Every row comes from one small tree of marks. The marks that hang from a mark follow it in brackets, in alphabetical order. Every link used is in the known rows. Which tree was each row made from?
Known rows:
F[U[B Y]]: [ 19.3  10.8   6.8 -23.7 -17.1   6.5 -15.0   1.4 -13.7  -0.6  -7.9  13.7
 -16.3  -7.8  30.5 -27.1   9.8  33.0 -15.3  19.5]
C[M U]: [ 11.0  10.2 -24.0  14.5 -10.4 -21.5  14.8   7.2  11.7  -5.4  17.9   5.7
 -44.5 -14.0  -0.3  17.9 -12.0 -16.4  20.1 -10.0]
E[Y]: [ -2.5  -2.3  -6.5 -16.5  -2.3  11.7 -10.0   4.3   8.3   8.6   1.9   1.2
  22.4   0.2   2.8   1.8 -10.0  21.9 -26.9  23.7]
C[U[L]]: [  8.1  11.1 -16.3   2.9   7.1  -3.5  -6.7   9.4  18.4  -3.0  10.7   9.6
 -21.4  -4.9  10.9  18.4  -5.0  16.2  20.0   3.7]
F[U[B L]]: [ 15.1  22.4   3.6 -26.8 -14.4   2.2  -6.8   5.0 -10.0  -3.9 -19.1  10.5
 -16.2  -1.4  31.3  -5.8  14.0  29.0 -19.7  19.3]
M[C[U]]: [ 10.2  22.0  -7.7  14.9   3.8 -24.6   9.3  -2.0  25.1  -7.8  10.8  -7.5
 -31.7 -10.0  -4.6   2.3 -24.9  -7.4  21.0 -10.3]
U[B[F] Y]: [ 24.0   4.0  -3.7 -17.3  -8.6  19.8 -19.9  -0.3   4.8  -7.6  -3.2  -3.9
 -26.5  -4.8  33.7 -16.0  16.2  43.9   4.1  32.9]
F[U[Y[D]]]: [ -7.6   4.5  -2.4   1.1 -11.7   9.3 -12.8   2.3   0.2  13.0  -1.5  29.8
  -2.8  -3.7  15.2 -19.7  -2.7   6.9 -10.0  23.6]
L[U[Y]]: [  3.0   9.5  -6.8   3.7   6.3  11.5 -24.4  -4.6 -13.8   2.0  -4.3  -3.3
   3.0  16.4  19.0 -10.4   9.5  48.1  -4.1  14.6]
B[F[U[Y[D E]]]]: [-5.9  3.7 -2.6 13.9 -5.6 11.6 -8.2  3.3 24.6 13.7 -5.0  6.6  1.2  5.0
 32.1 -9.2  0.6 11.9 -1.5 28.8]
L[U[Y[D]]]: [ -8.0  11.4  -8.8  14.5   4.3  16.8 -27.0  -2.2  -3.7  13.7  -0.8  13.6
  -4.5   7.9  14.9 -10.3   3.9  39.2  -4.7  24.7]
F[U[B L[Y]]]: [ 10.7  15.9   2.2  -8.6 -13.6   6.5 -16.7   0.5  -2.5   2.6 -13.2  10.4
 -15.1   7.1  34.0   0.2  20.9  24.9 -26.8  16.1]
F[U[B L Y[E]]]: [ 11.8  27.1  -2.1 -20.0 -11.4  17.8 -26.7  -7.4   0.4   5.5  -6.5  15.5
 -28.2 -16.7  40.5 -23.2   4.5  56.6 -16.7  20.6]
L[B[F] U]: [  4.5  15.5   5.0   9.1   8.5   4.9 -10.0  10.1  -2.3   1.2 -17.3 -25.2
  20.6  67.1  22.5   4.5  36.3  50.5  -7.8  19.6]
U[B[F] L[Y[D E]]]: [ -1.6  17.4  -8.6  21.1  -2.7  27.4 -26.7  -4.9  40.4  16.8  -0.4   4.9
 -35.4  -7.3  36.7  11.3  14.5  31.9 -10.6  30.0]
M[C[U[B[F] L]]]: [ 26.3  35.6 -13.8  -2.0  -0.7 -12.0   0.1   1.4  32.3 -16.7  -1.9 -13.1
 -52.9  -8.1  23.1   8.3  -8.1  23.8  20.1  15.8]
B[F[U[L Y]]]: [  6.5   6.9 -12.6 -12.1  -7.0  13.9 -12.7   4.1   5.9  -7.7 -17.2   0.7
   3.5  23.0  39.4  -1.7  16.3  29.6  -1.1  37.2]
C[M]: [  0.8   9.9 -18.8   4.4 -16.5  -8.5  11.7  -4.8  -5.3  -5.5   3.4   2.2
 -31.7  -8.6  -3.8   6.3  -4.0 -16.0  -0.8  -2.9]
E[Y[D]]: [-14.9  -0.6  -9.0  -4.6  -4.2  17.9 -13.2   6.9  19.2  21.4   5.4  20.8
  14.2  -9.6  -1.5   1.5 -16.2  11.8 -27.9  35.2]
U[L[B] Y[E[D]]]: [-12.3  33.7 -13.0  -9.1   5.7  31.6 -47.6 -14.2  22.8  19.0  15.0  32.5
 -32.6   8.5   6.7 -21.1   0.8  70.5  -8.8  26.1]
M[C[U[B L]]]: [ 22.1  39.1 -11.8  -4.4  -1.8 -13.3  -4.0  -3.2  22.6 -12.2   4.5  -1.2
 -58.0 -20.6  11.9   1.0 -16.2  23.6  14.8   4.3]

Write each row's tree:
[ 27.7  19.6 -24.9   9.7 -14.2  -2.2  -5.1   1.1  28.8  -3.1  20.6  -2.4
 -71.7 -28.7  33.0   0.6  -5.8  29.0  22.8  10.3]	C[M U[B[F] Y[E]]]
[  8.2  28.7 -38.2   1.7 -10.7   5.8 -19.7  -0.2   9.3  -3.6  23.4  22.4
 -59.3   6.0  10.6   1.5   2.8  41.1  17.8  12.6]	C[M U[L[B] Y]]
[  0.6  17.7   0.2   0.6 -15.5  11.2 -19.4   2.5   6.9  13.0 -10.7  25.6
 -21.7  -0.9  30.2   0.0  15.8  16.6 -27.9  25.7]	F[U[B L[Y[D]]]]
[ 14.2  17.7  -0.8 -11.5  -3.0  20.8 -29.3  -6.2  30.4   9.6   6.1  10.3
 -42.3 -19.1  28.3 -19.2   0.5  49.9  -2.0  33.9]	U[B[F] Y[E[D]]]
[  8.9  -2.4  -2.7  -5.6  -8.2   5.0  -4.0   6.5   4.5  -4.8 -13.5  -4.8
  11.0  21.7  32.6  -7.6  13.2  13.8  -0.5  28.2]	B[F[U[Y]]]
[ 16.5  20.6 -13.8 -28.4  -7.8  29.1 -35.8  -9.3  -5.3  -4.9   0.3  17.7
 -42.4 -18.6  28.1 -17.9  10.4  62.1  -3.4  30.5]	U[B L Y]
[-13.5   8.4  -6.3  27.4  -3.1  11.9  -9.9   2.7  34.9  16.5 -10.4   3.9
   2.5  18.0  34.9  14.5  10.5   4.3 -12.4  25.6]	B[F[U[L[Y[D E]]]]]
[ 13.6  23.5   2.6   1.2   3.9  16.4 -30.8  -9.1  -5.0   9.4  -1.6  -7.2
 -21.1  -6.3  33.2 -19.9   8.0  71.9 -11.6  11.4]	L[U[B Y[E]]]
[ -5.1  10.2 -10.3  13.0   3.3  21.2 -24.8  -0.9  18.9   3.6  -3.2  -5.1
   0.7  52.1  20.4  13.4  34.1  35.5  -8.7  22.5]	U[L[B[F] Y]]
[ -1.2  22.5 -45.2  13.3 -13.0   6.6 -15.9   0.2  21.0   3.4  24.7  37.9
 -69.5 -26.8   9.7   9.5 -15.8  13.2  22.7  21.5]	C[M U[L Y[D]]]
[ 15.6  21.4 -10.5  13.2   6.0   5.5 -25.3   6.1  54.4  11.1  13.7   9.6
 -49.1  -7.2  32.6  21.4   4.0  35.2   7.3  21.6]	C[U[B[F] L[Y[E[D]]]]]
[ -3.3   7.0  -4.1  17.7  -0.7   6.8  -7.5   0.5  26.2   5.9 -13.1 -11.7
   9.7  25.9  38.7  14.7  15.5  12.1 -11.8  16.3]	B[F[U[L[Y[E]]]]]
[  2.5  33.5 -14.5  22.5   5.4  -8.3 -14.7  -7.1  31.9  -0.8  14.1  -1.0
 -36.3  20.6   1.8   6.2  -4.8  21.4   9.5  -3.1]	M[C[U[L[B Y]]]]
[ -4.1  22.4 -15.1   0.9   6.1  34.1 -35.8  -9.6  21.8   7.2   4.7  -0.3
 -14.6  25.8  28.0 -11.9  16.0  70.4   3.0  27.0]	U[L[B[F]] Y[E]]
[  9.0  18.0 -18.7 -13.3  -9.2  36.5 -33.9  -0.9  17.2   2.4  -4.3  22.2
 -44.3 -13.1  37.7  -9.2  13.6  52.9   2.5  55.9]	U[B[F] L Y[D]]
[  7.8  38.4 -20.8   3.0   3.5   0.3 -21.8  -8.6  22.9  -6.3  15.6   7.3
 -45.2   8.3   5.3 -12.2 -11.8  44.3  19.0   9.6]	M[C[U[L[B] Y]]]
[ -1.0  13.1   3.9  27.8  -0.9  12.2 -26.3  -0.2   4.7  20.6  -3.8   6.7
 -15.6   9.5  22.4   4.3  19.8  29.7 -24.0  17.6]	L[U[B] Y[D]]
[ 14.6  10.1  -8.4  -0.8  -4.6  20.0 -22.0  -1.3  17.6  -3.6  -9.4  -7.0
 -24.4  11.9  37.4  13.7  28.5  34.0  -8.7  29.5]	U[B[F] L[Y]]
[ -7.6  30.0 -15.3  -6.1   6.5  33.2 -43.4  -9.2  33.5  13.8   7.9  19.4
 -26.4  22.5  19.3 -12.8   9.1  70.3  -2.3  38.4]	U[L[B[F]] Y[E[D]]]
[ -1.3  18.5 -10.5  -8.1  -2.8  14.3 -21.1  -0.7  27.3   7.0  -9.1  13.9
 -10.3  10.6  34.1  -4.0   2.8  34.9  -6.3  38.9]	B[F[U[L Y[E[D]]]]]
[ 28.5  25.8  -3.8   4.6  -2.2 -20.6   9.0   4.1  30.6 -14.0   1.6 -18.1
 -45.2  -9.5  16.9   2.6 -11.0   8.3  20.8   6.6]	M[C[U[B[F]]]]
[  1.1  13.4 -11.4 -17.1  -8.3  13.0 -20.1  -2.6  -7.9  -1.4  -8.9  18.7
  -4.1   6.2  26.6 -13.1   5.9  32.4  -9.8  23.7]	F[U[L Y]]
[ -2.1  38.2 -12.1  32.4   9.6  -6.6 -16.7 -12.4  43.5   7.4  19.4  -5.1
 -39.4  11.4   4.4   4.5 -12.3  27.0   8.6 -11.7]	M[C[U[L[B Y[E]]]]]
[  8.8  25.9 -17.4   6.6   1.0  20.2 -34.0   0.7  34.8  16.0  23.7  31.7
 -61.6 -41.3  28.2  -6.5 -13.2  52.6  16.1  21.1]	C[U[B L Y[D E]]]
